What can hang from each mark
M: Z
T: G Z
D: G W
F: G
Z: B M P T
G: D F T

Every row comes from one small tree of marks. The marks that hang from a mark follow it in brackets, in alphabetical order. Every link used is in the known rows. Which tree was each row made from?
Known rows
F{G{T}}: [-0.46 -0.82 0.28 0.06 -0.22 -0.57 -0.32 0.69 -5.18 -0.11 -0.28 -0.02 -3.03 -0.44 0.33 -1.13 0.67 -1.78 1.04 -1.24 -0.05 1.67 -0.45 -2.59 1.57 0.21 -0.70]
M{Z{T}}: [-0.60 -1.06 -0.84 -0.75 -0.52 -0.36 -0.78 0.74 -1.74 -0.26 0.83 -0.45 0.71 -0.20 3.86 0.63 -0.33 0.85 -0.44 -1.46 -0.07 -4.10 -1.35 -1.41 0.74 0.80 1.26]
M{Z{B P T}}: [0.51 -0.93 -3.13 -2.55 -0.63 -2.63 -1.02 1.93 -1.41 -1.27 -0.35 0.21 -2.96 -0.01 2.95 8.02 -0.66 1.92 -2.32 -4.37 -3.59 -5.66 -1.85 -3.28 1.02 0.92 2.62]
D{G{F T{Z}} W}: [-2.79 -0.19 2.78 0.92 -0.12 -2.08 0.03 0.91 -5.07 -0.13 -0.44 2.97 1.47 0.20 1.72 -2.09 0.75 -1.58 0.76 -4.55 -2.53 0.31 -1.35 -2.08 3.36 -2.27 -0.22]
M{Z{B P T{G}}}: [-0.55 0.27 -2.05 -3.62 -0.73 -2.81 0.90 1.92 -1.73 -0.91 -0.12 0.00 -2.22 -0.24 2.22 7.97 -0.30 0.51 -2.47 -5.62 -5.65 -5.19 -2.75 -3.88 1.67 0.66 2.56]
F{G}: [-0.09 0.14 -0.23 0.29 -0.48 -0.43 0.17 1.11 -1.44 0.85 -0.05 0.05 -0.78 -0.02 -0.59 -0.74 0.65 -1.19 1.02 0.31 0.41 1.05 -0.05 -3.08 0.01 0.44 -1.21]
D{G{T} W}: [-1.48 1.18 1.47 0.78 0.13 -0.86 -1.15 -0.20 -1.33 0.56 -0.42 0.87 -0.34 -0.14 2.80 -0.28 0.61 -1.00 1.40 -1.34 -0.87 3.01 -0.05 0.01 1.72 -1.15 -0.79]
G{D F T}: [-1.77 -1.49 1.14 1.22 0.31 -1.04 -0.86 -0.16 -6.49 -1.46 0.02 2.70 -4.34 0.69 0.89 -0.71 0.10 -5.09 0.14 -4.77 -3.76 -0.20 -0.63 -2.26 2.65 -1.10 -0.60]
D{G{T{Z{B}}}}: [-2.07 -0.87 -0.30 -0.80 -0.22 -2.99 0.99 -0.13 -4.61 -1.12 -0.73 0.94 0.08 -0.53 -0.18 2.54 -0.09 2.19 0.05 -3.47 -2.07 -1.50 -2.56 0.78 2.52 -1.94 0.94]
T{G{D} Z{B M}}: [-2.62 -0.39 -1.16 -1.59 0.08 -4.00 1.13 0.77 -2.88 -2.02 -0.66 1.49 -0.90 0.22 -1.48 3.81 0.10 -0.76 -0.44 -5.20 -5.12 -4.36 -3.99 -3.27 1.96 0.53 0.62]
Z{B M P T}: [0.03 -0.71 -2.77 -2.25 -0.32 -5.19 -2.15 1.79 0.56 -2.19 -2.04 0.61 -5.74 -0.01 1.51 8.04 -0.42 4.81 -2.44 -4.10 -3.33 -4.93 -2.76 -5.42 1.52 1.40 2.20]
Z{B M T}: [-0.53 -1.27 -1.97 -1.06 -0.34 -4.66 -1.84 0.84 -0.01 -2.05 -1.20 -0.05 -3.80 -0.04 1.18 5.22 -0.65 5.19 -1.76 -2.40 -0.81 -4.05 -2.74 -2.53 0.79 1.21 1.07]
M{Z{P}}: [0.72 -0.46 -1.70 -1.81 0.07 -0.05 -0.57 1.46 -0.74 0.27 0.02 0.63 0.05 -0.03 2.34 3.32 0.33 -0.77 -0.81 -1.70 -2.09 -2.30 -0.57 -2.85 0.40 0.82 1.38]
Z{T{G}}: [-1.37 0.76 0.75 -0.99 -0.52 -1.24 1.20 0.38 -0.89 -0.21 0.07 -0.55 -0.75 -0.18 1.00 0.30 -0.15 0.38 -0.45 -2.67 -1.89 -2.27 -1.73 -1.40 1.61 0.23 0.88]
G{D T{Z}}: [-2.21 -1.60 0.14 -0.28 0.14 -0.38 0.11 -0.47 -6.01 -1.58 -0.14 1.54 -1.99 -0.30 0.85 -1.01 0.01 -3.41 0.88 -4.35 -2.44 -2.62 -1.39 -0.32 3.43 -0.40 0.74]
M{Z{P T}}: [0.25 -0.54 -1.85 -1.97 -0.61 -1.02 -1.08 1.79 -0.89 -0.06 -0.13 0.22 -1.67 -0.23 4.25 3.98 -0.07 1.10 -1.40 -3.53 -2.54 -4.62 -1.53 -3.81 1.44 1.16 2.25]
Z{P}: [0.76 0.31 -0.69 -1.34 0.08 -0.65 -0.28 0.84 0.78 -0.01 -0.85 0.81 -2.11 0.04 0.18 2.49 0.23 0.24 -0.87 -1.69 -2.40 -0.60 0.09 -2.70 0.79 0.45 1.06]
Z{B P T}: [0.49 -0.13 -2.48 -2.19 -0.71 -3.35 -0.72 1.33 0.28 -1.43 -1.28 0.13 -5.07 0.14 0.68 7.49 -0.75 3.35 -2.28 -4.22 -3.75 -4.42 -1.57 -2.26 1.41 0.65 2.30]
Z{B M T{G}}: [-1.42 -0.08 -0.89 -1.93 -0.34 -4.84 0.01 1.18 -0.15 -1.93 -0.93 -0.30 -2.71 -0.12 0.54 5.70 -0.35 3.35 -1.85 -3.78 -3.08 -4.12 -3.42 -3.13 1.23 0.87 1.11]
Z{B M P T{G}}: [-0.72 0.39 -1.70 -3.23 -0.33 -5.40 -0.28 1.98 0.14 -1.96 -1.94 0.35 -4.84 -0.16 0.78 8.09 -0.09 3.50 -2.43 -5.57 -5.28 -4.90 -3.33 -5.47 2.20 1.14 2.22]
Z{B P T{G}}: [-0.39 1.10 -1.62 -3.17 -0.68 -3.64 0.97 1.47 -0.09 -1.28 -1.16 0.07 -4.32 0.07 -0.25 7.65 -0.49 1.80 -2.20 -5.60 -5.98 -4.07 -2.18 -2.89 2.04 0.38 2.35]
T{G{F} Z}: [-2.13 -0.20 2.42 -0.63 -0.23 -1.20 2.92 1.19 -3.37 -0.49 0.10 1.81 2.56 0.28 -1.90 -2.00 0.33 -2.33 -0.41 -4.61 -4.04 -2.36 -1.90 -2.24 2.29 -1.16 0.66]
M{Z}: [0.03 -0.93 -0.61 -0.41 0.07 0.72 -0.19 0.54 -1.58 0.35 0.91 -0.15 1.97 -0.16 2.18 0.36 0.13 -1.42 0.02 -0.12 -0.03 -1.43 -0.32 -0.64 -0.30 0.47 0.27]
T{Z{B}}: [-0.67 -0.94 -1.15 -1.46 -0.36 -1.92 1.16 0.49 -1.37 -1.48 -0.25 0.27 0.93 -0.03 -1.87 2.88 -0.47 2.05 -1.05 -2.80 -1.58 -3.09 -1.29 0.44 0.84 -0.31 1.42]

Write each row's tree
[-0.48 -1.40 -1.51 -2.80 -0.55 -3.10 0.39 2.14 -5.63 -1.48 -1.55 0.84 -4.25 -0.31 -1.08 5.22 0.39 0.55 -0.59 -5.56 -3.79 -2.73 -1.74 -4.56 3.10 0.37 1.56]
F{G{T{Z{B P}}}}
[-1.96 0.62 1.53 0.77 0.05 -1.10 1.57 0.37 -3.50 -0.27 0.40 2.42 -1.32 1.12 -0.78 -0.36 0.37 -6.08 0.23 -4.52 -5.78 -0.57 -1.60 -2.58 1.66 -1.03 -0.80]
T{G{D F}}
[-1.84 -3.37 0.24 -1.01 0.10 -4.56 -0.40 1.43 -6.26 -3.20 -1.31 2.24 -2.08 -0.01 -0.62 2.74 -0.10 1.37 -1.73 -6.04 -3.27 -3.83 -3.26 -3.38 2.90 -0.79 1.06]
G{F T{Z{B M}}}
[-0.72 0.58 -0.82 -2.89 -0.54 -0.99 0.50 1.99 -1.50 -0.06 0.16 -0.04 -0.85 -0.33 3.32 4.08 0.19 -0.94 -1.44 -4.74 -4.33 -4.07 -2.07 -4.21 2.05 1.04 2.34]
M{Z{P T{G}}}
[-1.76 -0.60 1.97 1.51 0.22 -1.67 -0.03 0.15 -4.99 -0.02 -0.39 2.18 -0.80 0.22 1.29 -1.56 0.41 -1.40 0.50 -2.81 -2.20 1.71 -1.41 -0.86 2.28 -2.33 -0.85]
D{G{F T}}
[-2.02 1.04 -0.07 -0.20 -0.44 -1.47 0.88 -0.35 -1.87 -0.73 0.32 0.70 -2.75 0.26 1.28 0.51 -0.07 -2.71 0.30 -4.26 -3.86 -2.72 -1.96 -2.13 2.17 0.25 0.39]
Z{T{G{D}}}
[-1.45 0.32 0.19 0.73 -0.24 -0.39 -1.88 0.46 -4.75 0.00 -0.09 1.33 -4.73 0.45 1.56 -0.07 0.91 -5.67 2.11 -2.87 -1.99 1.93 0.27 -3.60 2.12 0.36 -1.83]
F{G{D{W} T}}
[-0.11 -1.23 -2.06 -2.98 0.06 -4.51 -0.62 1.95 -0.40 -2.04 -1.99 1.24 -1.88 -0.10 -0.67 6.30 0.01 4.26 -1.94 -4.30 -3.10 -5.07 -2.90 -4.62 1.65 0.95 2.44]
T{Z{B M P}}
[-1.82 2.40 0.95 -0.19 -0.02 -0.07 0.47 0.11 -0.02 0.27 0.41 1.15 -0.73 0.68 0.49 0.95 0.59 -5.92 1.08 -3.00 -4.53 0.57 0.15 -1.59 1.33 0.11 -1.18]
T{G{D{W}}}
[-1.93 -0.92 0.22 -1.09 -0.37 -5.57 0.26 1.87 -2.11 -2.36 -0.95 1.26 -3.19 0.46 0.21 4.54 -0.20 2.10 -2.32 -5.50 -4.75 -4.44 -3.68 -4.60 1.91 0.08 0.63]
Z{B M T{G{F}}}
[-0.51 -0.96 -0.81 -2.11 0.06 -2.93 -0.64 1.76 -0.08 -1.04 -1.80 1.36 -0.72 -0.47 0.55 2.74 0.49 2.65 -1.05 -3.60 -2.14 -3.76 -2.14 -4.92 2.19 1.05 1.91]
T{Z{M P}}
[-1.37 -0.75 -0.59 0.61 -0.11 -0.57 -0.64 0.15 -6.23 -0.33 -0.02 0.99 -4.72 0.18 0.69 -0.55 0.63 -5.24 1.78 -2.43 -1.59 1.07 -0.90 -3.25 2.22 0.22 -1.25]
F{G{D T}}
[-2.25 1.43 2.21 0.81 0.19 -0.73 0.63 0.82 -1.63 0.07 0.48 2.78 -1.09 1.35 -0.17 -0.52 0.66 -7.16 0.51 -4.56 -6.18 0.51 -0.26 -3.45 1.82 -1.03 -1.46]
T{G{D{W} F}}
[-1.56 -2.46 -0.67 -1.88 0.07 -3.81 -0.67 0.81 -4.83 -2.94 -1.35 0.57 -2.31 -0.67 0.11 3.65 -0.21 3.16 -1.07 -4.08 -1.02 -3.70 -2.90 -2.09 2.51 0.08 1.60]
G{T{Z{B M}}}
[-2.34 1.98 0.52 -0.15 -0.47 -1.09 -0.23 0.33 -0.51 -0.35 0.33 0.81 -2.04 0.56 2.14 0.99 0.11 -3.82 0.57 -4.48 -4.58 -1.84 -0.84 -2.54 2.28 0.38 -0.27]
Z{T{G{D{W}}}}
[-1.80 -0.75 1.23 -2.12 0.19 -3.93 1.27 2.80 -2.25 -1.16 -1.66 2.75 0.08 0.13 -0.57 1.93 0.94 0.09 -1.50 -6.27 -5.72 -3.72 -3.19 -6.76 3.12 0.08 1.56]
T{G{F} Z{M P}}
[-1.09 -2.09 1.02 -1.61 0.01 -1.88 0.28 1.55 -5.80 -1.67 -1.31 2.53 -2.29 0.07 0.19 1.02 0.36 -0.85 -1.24 -6.50 -4.45 -3.05 -1.15 -3.83 4.11 -1.00 2.04]
G{F T{Z{P}}}
[-1.35 -0.93 -0.76 -1.72 0.20 -1.22 -0.25 0.44 -5.31 -1.50 -1.05 2.38 -4.00 -0.19 1.14 2.19 0.12 -2.88 0.04 -6.34 -4.61 -3.58 -1.51 -3.29 4.23 -0.03 2.07]
G{D T{Z{P}}}
[-2.95 0.79 2.24 0.17 -0.01 -1.13 1.63 1.25 -3.14 -0.58 0.44 2.93 1.35 1.11 -0.63 -1.12 0.68 -6.56 0.58 -6.32 -6.34 -1.78 -1.27 -3.52 2.86 -0.96 -0.55]
T{G{D{W} F} Z}
[-1.55 0.61 -1.57 -2.00 -0.41 -1.39 0.25 1.33 -2.80 -0.20 0.27 1.05 -2.97 0.09 3.58 3.84 0.22 -3.84 -0.41 -6.28 -6.36 -5.09 -2.35 -4.64 2.64 1.03 1.63]
M{Z{P T{G{D}}}}
[0.12 -0.80 -1.62 -1.62 -0.22 -3.58 -2.26 1.76 0.85 -1.18 -1.81 0.90 -4.31 -0.32 2.70 4.26 0.00 4.05 -1.40 -3.19 -1.92 -3.96 -1.88 -5.84 1.85 1.74 1.83]
Z{M P T}
[0.05 -0.37 -1.88 -2.82 -0.35 -2.68 0.79 1.37 -0.84 -1.36 -1.22 0.94 -1.41 0.10 -1.71 6.24 -0.31 2.75 -1.67 -4.52 -3.73 -4.51 -1.28 -2.09 1.57 -0.09 2.35]
T{Z{B P}}
[-1.34 1.29 1.95 1.78 0.05 -1.56 -0.33 0.80 -0.02 1.18 -0.20 2.40 1.71 0.95 1.07 -0.89 0.54 -1.77 0.90 -1.44 -2.38 2.30 -0.04 -1.33 0.74 -1.76 -1.71]
D{G{F} W}
[-1.31 -1.43 0.40 -0.89 -0.46 -1.00 0.58 1.09 -6.34 -0.51 -0.42 0.48 -0.63 -0.73 -0.23 -1.94 0.73 -0.98 1.09 -2.89 -0.02 -1.08 -1.22 -3.35 2.74 0.06 0.38]
F{G{T{Z}}}
[-2.62 1.23 1.78 0.80 -0.31 -2.01 -0.17 1.03 -1.73 -0.53 0.39 2.60 -2.19 1.14 1.46 0.26 0.19 -5.03 -0.04 -5.95 -5.99 -2.09 -1.20 -3.48 2.78 -0.36 -0.80]
Z{T{G{D{W} F}}}
[-2.45 0.25 1.14 0.67 -0.44 -2.18 0.89 0.55 -3.62 -0.95 0.19 2.40 -3.48 0.96 0.74 -0.21 -0.04 -4.20 -0.27 -5.82 -5.80 -3.17 -2.49 -3.42 2.84 -0.63 -0.29]
Z{T{G{D F}}}
[-2.33 -2.48 -0.01 -0.15 0.04 -2.76 0.38 0.20 -7.73 -2.85 -0.24 2.93 -4.06 0.77 -1.03 2.44 -0.50 -3.53 -0.67 -7.28 -5.40 -3.43 -2.47 -1.85 3.47 -1.60 0.50]
G{D F T{Z{B}}}
[-1.52 -2.54 0.83 -1.11 -0.23 -2.57 0.73 0.89 -6.66 -2.48 -0.52 1.73 -2.27 0.20 -1.54 2.11 -0.34 -0.25 -1.61 -6.01 -3.30 -3.03 -2.08 -1.12 2.88 -1.49 1.29]
G{F T{Z{B}}}
[-1.33 -2.60 0.83 -1.70 0.48 -3.58 -0.98 2.07 -5.32 -2.27 -1.97 3.13 -2.69 -0.17 1.05 1.37 0.53 0.57 -1.59 -6.59 -3.98 -3.39 -2.68 -5.94 4.19 -0.11 1.93]
G{F T{Z{M P}}}
[-1.57 2.35 -0.34 -1.69 -0.46 -1.79 -0.39 1.12 0.33 -0.29 -0.62 1.49 -4.40 0.70 2.47 4.27 0.22 -3.20 -0.10 -6.33 -6.93 -2.68 -0.93 -4.58 2.78 0.63 0.61]
Z{P T{G{D{W}}}}
[-1.59 0.71 0.34 -0.65 -0.26 -2.72 0.51 1.60 -2.68 -0.87 -0.57 2.83 -5.26 0.88 1.32 3.44 0.01 -3.76 -1.04 -7.67 -8.07 -3.59 -2.24 -5.30 3.44 -0.20 0.95]
Z{P T{G{D F}}}
[-2.32 -0.11 -0.29 -0.06 -0.54 -3.75 1.11 0.71 -3.98 -1.83 0.07 1.98 -4.48 1.20 -0.55 3.90 -0.62 -3.02 -1.24 -6.49 -7.34 -4.01 -2.87 -2.88 2.24 -0.92 -0.03]
Z{B T{G{D F}}}
[-0.35 -1.52 -2.22 -1.26 -0.63 -1.82 -0.44 0.88 -2.19 -1.18 0.71 -0.63 -1.00 -0.03 2.63 4.88 -0.81 1.88 -1.48 -2.60 -1.40 -4.69 -2.23 -0.91 0.28 0.58 1.39]
M{Z{B T}}
[-1.21 -1.65 -1.44 -1.40 -0.05 -3.73 -0.12 0.98 -1.17 -2.07 -1.10 0.74 0.09 -0.23 -1.09 4.20 -0.20 4.07 -1.17 -2.94 -0.78 -4.00 -2.69 -2.32 1.08 0.38 1.45]
T{Z{B M}}
[-2.81 -0.50 0.56 0.59 -0.09 -3.95 -0.26 1.25 -3.02 -1.65 -0.53 2.51 -3.81 0.72 1.39 0.41 0.21 -2.37 -0.39 -5.90 -5.47 -3.66 -3.68 -5.86 2.72 0.13 -0.17]
Z{M T{G{D F}}}
[-0.78 -2.05 -1.84 -3.35 0.23 -4.57 -1.00 1.60 -3.80 -2.80 -2.30 1.34 -4.25 -0.69 0.54 6.49 -0.02 3.36 -2.06 -6.07 -3.08 -4.52 -2.96 -4.06 3.26 0.68 2.67]
G{T{Z{B M P}}}
[-1.54 0.86 -1.59 -2.88 -0.16 -2.96 2.04 1.09 -2.45 -1.33 -0.80 1.85 -3.09 0.47 -2.11 6.11 0.06 -2.38 -0.99 -6.88 -7.30 -4.69 -2.26 -2.78 2.69 -0.13 1.84]
T{G{D} Z{B P}}
[-1.95 0.80 -1.39 -1.08 -0.56 -2.92 0.72 0.01 -2.13 -1.65 0.08 0.44 -4.04 0.50 0.20 4.98 -0.62 -1.78 -0.70 -4.97 -5.21 -3.74 -2.60 -1.56 1.97 0.06 0.77]
Z{B T{G{D}}}
[-1.45 -0.16 0.21 -1.65 -0.55 -0.56 1.09 0.86 -2.50 0.13 0.96 -0.82 1.69 -0.43 3.12 1.28 0.07 -0.87 -0.56 -2.79 -2.45 -3.99 -2.26 -1.99 1.46 0.67 1.06]
M{Z{T{G}}}
[-1.84 -0.47 1.65 1.15 0.22 -0.67 -1.73 0.09 -5.05 -1.02 -0.07 2.87 -4.04 1.06 1.86 -0.41 0.28 -6.05 0.48 -5.11 -4.36 0.77 0.35 -2.33 2.69 -1.07 -1.23]
G{D{W} F T}
[-1.30 0.37 1.04 1.64 0.11 -0.53 -1.18 0.69 -1.37 -0.20 0.23 3.00 -2.21 1.43 0.74 0.08 0.28 -5.48 0.63 -3.57 -4.05 0.21 0.22 -2.48 1.09 -0.72 -1.63]
G{D{W} F}
[-0.82 0.54 0.82 -1.48 -0.46 -2.87 0.93 2.14 -1.70 -0.63 -0.89 1.78 -3.57 0.44 0.60 2.57 0.16 -0.65 -1.70 -6.23 -6.38 -3.06 -1.88 -5.11 2.87 -0.32 1.46]
Z{P T{G{F}}}
[-1.18 -0.04 -1.29 -3.64 -0.01 -4.76 1.16 2.05 -0.93 -1.89 -1.84 0.95 -0.99 -0.31 -1.40 6.47 0.38 2.50 -2.15 -5.59 -5.12 -4.49 -3.25 -4.65 2.28 0.78 2.52]
T{G Z{B M P}}
[-0.63 -1.16 0.12 -2.32 -0.04 -1.04 0.09 0.83 -4.33 -1.23 -1.20 1.09 -1.91 -0.66 0.65 1.62 0.18 0.41 -0.69 -4.89 -2.55 -2.54 -1.04 -2.15 3.51 -0.08 2.43]
G{T{Z{P}}}
[-2.94 -0.15 1.77 0.12 -0.04 -1.52 2.48 0.86 -4.72 -0.93 0.38 2.88 0.60 0.67 -1.28 -1.43 0.40 -5.46 0.30 -5.80 -5.82 -2.92 -2.44 -2.75 2.94 -1.10 0.03]
T{G{D F} Z}
[-0.69 -1.22 -0.51 -2.00 -0.44 -1.47 0.14 1.89 -5.92 -0.51 -1.37 1.06 -2.98 -0.63 0.04 0.80 0.93 -0.77 0.27 -4.40 -2.13 -1.72 -1.21 -4.83 3.28 0.21 1.41]
F{G{T{Z{P}}}}
[-1.72 -2.35 0.70 -1.16 0.24 -2.31 -0.84 0.41 -4.37 -2.04 -1.14 0.75 -0.15 -0.90 1.55 -0.64 0.37 1.76 -0.24 -3.27 0.04 -2.49 -2.50 -2.39 3.10 0.42 1.43]
G{T{Z{M}}}
[-1.77 -0.56 -0.26 -2.39 -0.09 -3.89 1.60 1.39 -1.23 -1.92 -0.91 0.57 1.15 -0.42 -1.89 3.66 0.18 2.12 -1.29 -4.04 -3.08 -4.02 -3.47 -2.68 1.49 0.47 1.37]
T{G Z{B M}}
[-1.58 -1.01 0.01 -1.43 -0.68 -2.70 1.35 1.74 -4.15 -1.43 0.90 0.65 -0.51 0.53 1.24 4.06 -0.45 -1.12 -2.35 -5.66 -5.35 -4.83 -3.01 -3.22 1.40 -0.60 1.05]
M{Z{B T{G{F}}}}
[-2.75 -1.06 1.94 0.50 0.08 -0.98 -0.79 0.62 -6.19 -1.54 -0.08 3.32 -2.09 0.73 0.78 -1.63 0.33 -5.38 0.62 -6.79 -4.48 -1.61 -0.48 -2.73 3.89 -1.28 -0.41]
G{D{W} F T{Z}}
[-2.88 -2.07 1.82 0.84 0.21 -4.08 -0.42 1.02 -5.65 -1.37 -1.26 3.06 0.60 -0.34 1.71 -1.76 0.67 1.33 0.31 -4.50 -2.18 -1.40 -3.58 -3.55 3.71 -1.51 0.10]
D{G{F T{Z{M}}}}
